Each row was made from one walk, in order. Every step used is in the known rows, and no mark comes twice. Write each row's walk.
In the rows, 128 means zero.
Known rows
L, K, F, B, Z, R: [129 135 129  90 117 113 124 104 123 116  68 133 146 127 148 148 123 128
  66 134 122 138 122 138 135 149  52 121 134 117 159 158 154 231 119 145
 136 121 139 107 111 106]
K, U: [144 115 160 132 126 114 127 144 123 111 144 127 137 137 132 113 118 137
 127 134 115 130 108 122 129 109 129 129 135 119 138 126 139 138 128 123
 128 130 120 117 128 125]
Z, K, X, C, P, B: [105 158 162  77 110 133 134  80 128 118  88 116  99 142 135  62 115 144
 104 128 123 128 131 122 146 139 123 133 124  91 154 176 144 162 123 135
  87 139 125 127 175 132]
B, Z, K, F: [128 147 126  93 137 113 124 119 124 107 116 125 132 138 147 145 117 133
  95 126 116 141 120 121 150 148  73 125 103  92 137 106 134 191 128 126
 128 137 121 115 130 101]
R, Z, K: [122 123 127  87 139 120 127 136 126  85 128 114 131 140 129 170 115 133
  99 131 117 104 130 113 150 140  98 129  99  81 140 116 147 162 141 129
 109 128 126 134 137 122]
B, F, K: [129 109 140 119 129 119 132  70 125 126 134 130 138 137 130 123 114 132
 143 138 124 140 118 115 138 149 102 126 150  99 132 116 149 123 127 136
 106 138 128 135 118 104]
R, Z, B, F, K, X: [115  90 115  87 120 116 144  91 140 106 137 125 127 147 165 138  99 134
 158 136 140 124 139  95 126 164  95 121 146 114 155 129 157 147 130 129
 103 127 132 144 121  99]
K, X, C: [134 127 138 121 102 126 137 110 129 115 110 125 114 137 153  67 116 149
 152 133 120 153 130 114 133 132 114 123 126 130 159 148 122 134 123 120
 119 137 124 117 165 121]
R, E, B, F: [106 106 104 119  96 118 128  64 118 112 121 115 111 143 133 141 122 134
 135 129 120 122 111 131 107 140  81 133 143 117 137  99 140 113 120 143
 125 129 142 129  94 127]
C, P, B, Z, K: [ 98 160 151  69 125 131 121  92 120 112  86 112 123 140 130 141 116 123
  93 128 108 108 122 124 152 137  96 133 124  78 129 120 155 202 127 150
  95 135 119 134 134 131]
Z, B, F: [117  94 127 131 108 115 125  90 131 135 142 121 128 142 147 122 118 129
 162 133 125 118 125 117 131 149  94 133 137 123 148 113 133 157 122 137
 121 127 147 138 106 115]
K, F, B: [149 127 135 119 126 111 128 110 117 129 114 116 118 136 116 106 125 135
 162 126 130 138 109 132 135 137 106 126 124 127 156 155 137 175 127 140
 150 115 142 124 132  99]
C, P, B: [118 144 161 104 123 125 122  92 114 128 115 107 113 143 115  90 120 132
 137 129 116 119 118 126 142 122 137 134 136 103 132 155 148 155 127 139
 114 132 124 150 135 131]
X, C, P, B, Z: [ 96 158 151  95 114 137 124  88 120 120  55 109 119 142 143  99 117 131
 136 133 108 132 122 126 136 136  91 128 120 118 149 130 134 206 123 159
 106 134 108 136 161 136]
X, K, F, B: [136 122 141 116 164 121 129 123 119 140 111 113 111 138 131 103 132 138
 139 130 128 148 112 130 137 147 102 124 131 115 164 159 128 183 126 146
 134 122 131 134 121  93]
R, E: [128 112 118 118 113 126 127  87 115  99 122 109 116 138 129 143 124 139
 129 132 115 125 119 124 128 121 116 136 146 118 133 108 143 115 128 126
 124 144 140 136 127 121]
P, B, F, K, X, C: [104 131 153 105 104 126 152  42 130 126 115 128  98 146 135  54 114 147
 163 139 135 153 126 101 126 149 108 117 144 113 157 120 140 108 119 145
  84 144 124 132 160 111]
F, B, Z, K: [117 138 130  83 111 132 126 106 126 109  90 124 135 132 131 169 121 119
 118 130 113 106 120 126 150 145  80 127 124  95 147 116 147 223 131 164
 119 121 137 113 128 118]
B, F, K, L: [130 117 132 133 133 116 141  78 130 117 116 126 114 131 128 102 108 138
 177 131 128 143 113 109 127 141 100 125 160 104 137 116 160 112 131 132
 100 145 111 135 109 108]
P, B, F, K: [106 123 154 109 122 119 137  51 119 126 144 121 111 145 114 104 120 134
 161 138 129 129 117 104 136 143 113 124 149  95 135  95 152 116 126 151
  89 138 128 146 123 111]
F, K, X, C, P: [130 132 148  87 127 135 132  94 131 123  88 127 135 136 151  71 103 144
 120 134 123 158 131 129 139 143 123 133 153 116 148 199 150 161 124 124
 101 142 113 126 170 115]
Z, R, E: [123 104 119 102  99 120 124  72 119  89 106 109 135 130 136 156 123 139
 107 131 119 124 123 139 141 110 112 140 141 107 139 106 152 153 119 135
 124 151 149 133 120 128]
R, Z, B, F, K, U: [118  84 140  99 138 113 135 119 138 104 139 127 147 146 152 166 103 127
 132 140 135 110 119 104 120 151  96 129 139 117 152 113 159 160 134 140
 106 126 124 136 111 106]
Z, B: [122 106 128 115 110 118 120 132 129 122 147 112 126 142 148 115 123 131
 157 131 120 112 130 116 139 133 113 137 137 122 147 124 138 182 128 132
 127 134 139 136 120 118]
C, X, K, U: [128 107 155 120 152 126 131 150 129 115 118 127 154 138 161 104 123 143
 108 135 113 131 117 113 130 114 133 121 133 114 142 147 162 152 131 121
 109 127 116 132 121 126]
C, P, B, F: [112 132 160 120 120 121 126  45 115 139 106 114 112 144 114  97 115 130
 139 131 123 121 113 124 135 138 118 130 138 101 135 140 143 127 121 145
 106 123 130 150 122 126]
X, K: [124 117 142 125 159 126 125 136 122 124 135 115 121 138 149 113 128 139
 120 136 113 136 123 119 145 132 112 129 138  98 144 130 129 158 128 131
 109 139 119 144 117 113]
X, C, P, B, Z, R: [ 92 153 149  76  96 133 120  73 124 108  40 108 140 135 150 116 115 132
 117 132 113 133 127 143 148 127  89 131 119 111 156 130 143 246 114 168
 109 141 118 132 152 142]
Z, R, E, B, F, K: [101 100 105  77  93 118 128  40 124  97 117 117 138 138 141 163 116 133
 109 132 130 126 118 146 123 139  81 138 162 100 136  95 167 161 114 158
 109 147 146 125  89 124]
X, K, Z, R, E: [106 112 118  86 133 122 131 109 123  88  94 107 108 137 177 168 120 134
 114 134 114 138 124 141 147 105 112 144 137 101 145 109 140 165 113 141
 108 149 137 144 121 115]
L, K: [131 124 143 121 128 118 122 124 120 121 139 132 128 135 137 107 129 135
  73 139 110 121 126 115 132 140  93 126 147 103 135 157 144 119 131 111
 109 131 126 129 122 122]
L, K, Z, R, E, B: [ 99 127 104  65  92 111 127 121 122  87 106 122 110 137 173 158 122 124
  70 132 114 115 127 150 121 115  81 141 150 109 137 137 155 157 114 129
 120 135 141 117 102 136]
E, R, Z, B: [116 111 124  94 115 116 124 165 140 113 134 101 145 146 154 155 127 119
 161 127 122  98 131 122 131 126  94 129  93 119 154 123 142 181 136 136
 136 115 146 152 121 128]
X, C, P, B: [106 148 162 107 116 131 125  86 119 129  83 106 111 141 121  70 124 138
 140 132 117 126 122 128 137 129 122 134 125 115 150 162 135 166 125 148
 106 135 119 142 164 136]
E, B: [122 128 123 109 107 116 121 143 121 118 148 116 123 142 138 106 124 131
 148 126 115 122 118 131 128 129  98 129 130 112 135 127 136 170 127 137
 136 125 123 121 106 131]
P, C: [127 122 135 128 120 111 133  69 122 101 127 127  98 137 136  91 125 138
 159 127 117 124 115  99 129 124  94 132 133 104 138 117 149 131 127 133
 137 143 127 126 138 112]

Which walk is each row?
[ 87 165 153  70 117 139 123  83 126 115  58 113 121 140 137 118 118 130
  90 131 109 117 126 126 148 148  85 133 114  91 146 130 144 215 125 162
  88 139 114 128 165 135] | X, C, P, B, Z, K
[114 123 134  91 141 115 128 141 127 102 112 116 122 137 180 137 116 130
 138 133 112 143 127 140 159 108 116 134 123  96 146 123 133 199 114 139
 114 141 126 142 124 114] | X, K, Z, R
[124 126 126  87  90 127 125  98 125 105  70 118 154 127 144 166 116 123
 153 133 116 123 121 141 150 124  84 126 134 114 157 108 149 252 119 171
 137 123 142 117 117 125] | F, B, Z, R
[113 108 105  88  99 121 141  50 125 108 134 128 106 146 150 119 111 140
 136 132 132 143 120 122 107 148  95 126 176 111 137 115 158  99 118 131
 106 139 138 121 105 112] | R, E, B, F, K, X
[121 113 133 115 149 130 127 126 125 121 116 118 150 138 158 101 125 140
 120 134 112 133 129 111 142 128 123 122 124 106 138 147 156 152 133 123
 106 132 124 145 122 124] | C, X, K
[116 103 124 119 122 115 138  88 139 125 128 120 110 136 142 101 109 134
 188 130 135 126 122 104 124 151  97 131 165 117 146 116 164 153 129 140
  97 145 125 138 102 106] | Z, B, F, K, L
[133 124 140 129 173 112 125 132 120 129 135 115 115 141 146  96 128 146
 118 130 122 159 118 120 140 139 103 125 121 104 147 143 122 153 125 118
 126 137 119 142 121  94] | X, K, F
[128 130 126 106 109 130 128 108 122 116  83 119 134 134 135 151 120 122
 166 132 111 122 117 126 135 136  86 122 134 123 149 110 142 212 130 159
 135 117 133 119 124 119] | F, B, Z
[113 116 107  83  84 133 127  59 121  87  50 108 140 128 140 191 119 126
 127 132 116 118 118 145 135 121  81 135 148 123 153  96 157 225 119 170
 133 132 153 120 116 127] | F, B, Z, R, E
[133 118 132 107 155 125 132 118 122 136  87 114 139 137 142  92 128 140
 144 128 129 144 119 122 135 142 113 118 121 124 158 177 156 185 131 139
 130 112 137 134 126 103] | C, X, K, F, B
[127 128 131  90 102 109 129 128 126  93 113 121 132 133 163 143 111 125
 158 129 113 134 125 145 158  99 120 136 114 109 138 120 139 183 116 137
 129 136 133 128 132 122] | K, Z, R
[122 120 134 102 128 113 138  90 126 118 127 133 120 142 155 132 104 121
 173 136 120 144 119 119 143 134 109 129 137 107 128 114 142 117 123 135
 107 132 124 135 131  98] | B, F, K, Z
[114 113 135 116 147 121 137  78 126 108 100 126 120 138 162  77 129 143
 134 130 114 127 124  89 129 129 100 126 126  99 144 143 168 144 130 129
 114 138 123 139 130 113] | P, C, X, K
[101 102 101 102  80 113 125  50 122 100 106 114 131 136 141 162 119 134
 117 129 125 121 116 151 122 130  81 138 146 108 143  94 148 161 111 154
 127 138 151 124  85 136] | Z, R, E, B, F
[109 153 150  92 120 129 121  90 115 119  86 109 123 143 136 120 115 124
 134 130 107 123 118 124 140 127 106 127 135 103 131 121 148 191 125 151
 112 129 114 141 131 130] | C, P, B, Z
[110 115 126 100 114 116 127  88 125 128 147 128 136 144 135 117 116 129
 145 132 126 131 115 126 126 153  86 127 150 102 133 115 151 148 124 146
 113 130 125 124  97 116] | E, B, F, K
[105 132 112  80  87 116 117 121 126  96 105 120 154 136 165 158 117 125
 126 127 110 127 124 147 139 122  69 125 125 108 143  90 143 252 116 155
 135 134 124 112  96 139] | E, B, Z, R
[112 115 107  91  97 126 124  73 121  78  79 111 145 130 156 185 117 132
 105 132 109 129 124 135 139 117  83 135 138 110 140  74 153 191 118 144
 125 150 140 124 115 127] | B, Z, R, E
[112  89 115 118 120 112 129 106 132 112 126 114 131 144 150 163 111 128
 159 134 127 105 131 106 126 155  84 128 121 120 154 110 139 163 133 137
 121 117 136 147 110 115] | R, Z, B, F
[111 102 129 104 103 125 141  75 143 132 119 132 123 144 169  77 108 142
 162 139 137 146 136 106 127 165  94 127 155 130 166 139 139 153 119 135
  95 142 134 125 146 104] | Z, B, F, K, X, C
[111 108 119 115 105 110 131 107 132 127 131 123 109 144 173 133 109 119
 193 132 122 121 125 118 134 136 101 135 125 129 143 118 126 154 119 135
 124 121 141 136 118 110] | K, Z, B, F
[124 118 132 110 153 115 141  65 124 123  77 122 107 136 148  70 132 141
 157 124 132 138 114  99 122 143  89 122 123 116 163 174 169 171 129 145
 139 122 136 130 132  95] | P, C, X, K, F, B
[108 132 162  97 131 124 128  42 118 139 115 118 123 145 114  99 112 128
 134 135 127 128 116 121 139 149 120 132 155  88 131 145 161 132 124 151
  90 134 121 153 125 115] | C, P, B, F, K
[137 136 126 110 125 118 126 110 119 122  84 118 131 136 137 135 120 127
 160 127 122 145 111 127 132 144  79 121 118 132 155 127 136 210 127 149
 152 116 133 114 127  99] | K, F, B, Z
[ 97 154 144  80 113 126 129  96 123  98 117 116 110 142 129 133 124 128
 119 130 111 109 123 109 151 135  89 124 114  79 134  72 143 189 129 154
  96 140 122 130 133 124] | P, B, Z, K
[123 121 126 127 155 127 137 138 131 113  93 111 123 130 153  79 119 145
 158 128 114 138 124 102 132 120 121 118 135 112 141 148 170 142 137 120
 102 138 110 144 115 126] | C, X, K, L
[114  93 132 107 120 119 128  81 134 134 148 126 137 144 148 129 115 130
 153 137 131 121 128 111 136 158  98 135 158 111 141 117 150 160 126 145
 103 138 138 139 109 103] | Z, B, F, K
[102 122 119  67  99 105 132  99 130 106 121 131 134 140 167 150 104 118
 159 130 125 137 121 149 141 130  90 133 135 100 135 111 152 187 110 156
 114 133 133 122 101 117] | E, B, F, K, Z, R
[106 160 146  62 113 131 130  82 125 110  93 121 107 143 148 111 108 132
 102 126 115 123 128 115 148 137 106 125 134  84 135 140 154 181 123 136
  93 131 121 127 143 126] | C, P, B, Z, K, X
[125 123 147 104 126 131 137  52 132 135  83 133 135 138 154  77 100 142
 122 137 130 161 127 121 130 160 108 129 159 114 151 190 148 134 118 129
  96 136 119 127 158 111] | B, F, K, X, C, P
[ 99 134 165  98 126 133 131  41 122 139  82 116 120 144 122  82 115 134
 133 138 128 135 119 122 134 158 108 132 144 107 145 154 147 144 122 159
  81 140 117 148 155 119] | X, C, P, B, F, K
[ 93 131 120  79  88 127 129  50 115  79  85 101 117 138 137 164 124 135
 124 132 114 120 122 127 135 111  90 132 136 104 142  53 157 182 117 164
 110 151 140 135 119 132] | P, B, Z, R, E
[124 131 122 101 142 117 138 140 132  77 107 109 104 130 129 149 109 136
 128 124 120 107 124 106 141 131  95 125 111  84 143 118 158 147 146 123
 104 134 111 134 131 122] | R, Z, K, L
[139 133 139  95 131 117 127 111 123 126 118 120 118 134 110 125 126 133
 123 124 131 125 114 134 148 147 100 131 114  99 152 151 143 186 131 141
 135 118 145 116 135  99] | Z, K, F, B
[121 134 135  80 129 119 128 149 137  98 127 110 148 140 134 173 124 122
 101 126 115 101 125 126 149 127  94 125  75  80 140 121 149 149 140 131
 118 121 140 143 133 130] | E, R, Z, K
[113 148 161 100 108 131 135  81 123 128  87 112  99 143 140  45 114 145
 145 130 123 141 127 121 131 128 132 128 133 119 156 175 138 144 121 133
 104 134 120 135 173 132] | K, X, C, P, B
[ 92 133  96  67 101 128 121 105 123  86 105 112 121 141 148 182 121 126
  80 127 108 110 120 130 127 142  61 136 132  92 131  77 151 190 127 148
 112 140 131 110 107 133] | R, E, B, Z, K
[130 125 141  99 115 129 141 106 132 114 117 129 125 139 155  71 112 148
 145 137 125 159 132 112 137 140 114 124 146 119 153 151 143 141 126 124
 102 147 118 119 169 110] | F, K, X, C
[104 105 107  96 108 121 130  57 121 110 129 118 122 145 135 148 119 132
 127 133 127 127 114 127 113 149  84 133 166 106 130  94 155 122 123 148
 108 138 136 128  96 117] | R, E, B, F, K
[110 101 121 110 112 110 129 122 141 125 126 111 145 148 154 159 122 118
 164 131 126 101 126 120 124 142  75 124  96 121 155 115 139 154 130 143
 132 110 154 153 108 123] | E, R, Z, B, F
[117 138 127  92 120 128 124 117 127 100 113 124 141 136 147 157 118 127
 102 131 106 119 125 119 154 140  80 128 115  82 132  93 141 184 131 137
 110 139 123 119 128 118] | B, Z, K
[122 132 135  85 112 109 128 133 126 103 113 136 127 131 170 135 117 123
  84 138 111 127 131 138 148 117  99 133 133 101 138 156 148 162 118 122
 116 132 135 124 124 123] | L, K, Z, R
[132 139 135  75 137 114 132 143 133 115 104 109 133 139 119 166 129 122
 123 122 132 111 116 137 140 140  80 123  72  97 159 149 149 181 139 148
 145 103 154 131 137 109] | E, R, Z, K, F, B
[ 96 141  87  81 108 126 131 111 129  79  87 109  96 133 144 159 116 132
 116 119 111 112 116 123 115 132  61 131 141  99 133  76 164 177 131 146
 108 147 117 111  98 136] | R, E, B, Z, K, L
[131 130 124  89 155 108 128 138 123  91 127 114 123 140 128 155 115 139
  94 126 127 126 124 115 148 149  90 126  85  86 143 127 141 156 137 117
 127 126 123 131 140 103] | R, Z, K, F
[114 116 117  62 109 119 134  90 123  76 103 114 124 135 160 171 109 128
 134 133 120 135 125 140 149 105 122 145 149 102 130 105 163 154 118 141
 111 153 139 134 133 111] | F, K, Z, R, E
[129 135 132 116 130 118 133 129 131  99 123 119 104 129 120 106 117 138
 132 123 118 120 119 113 144 124 109 130 131  87 135 124 155 143 135 125
 105 144 117 126 124 121] | Z, K, L
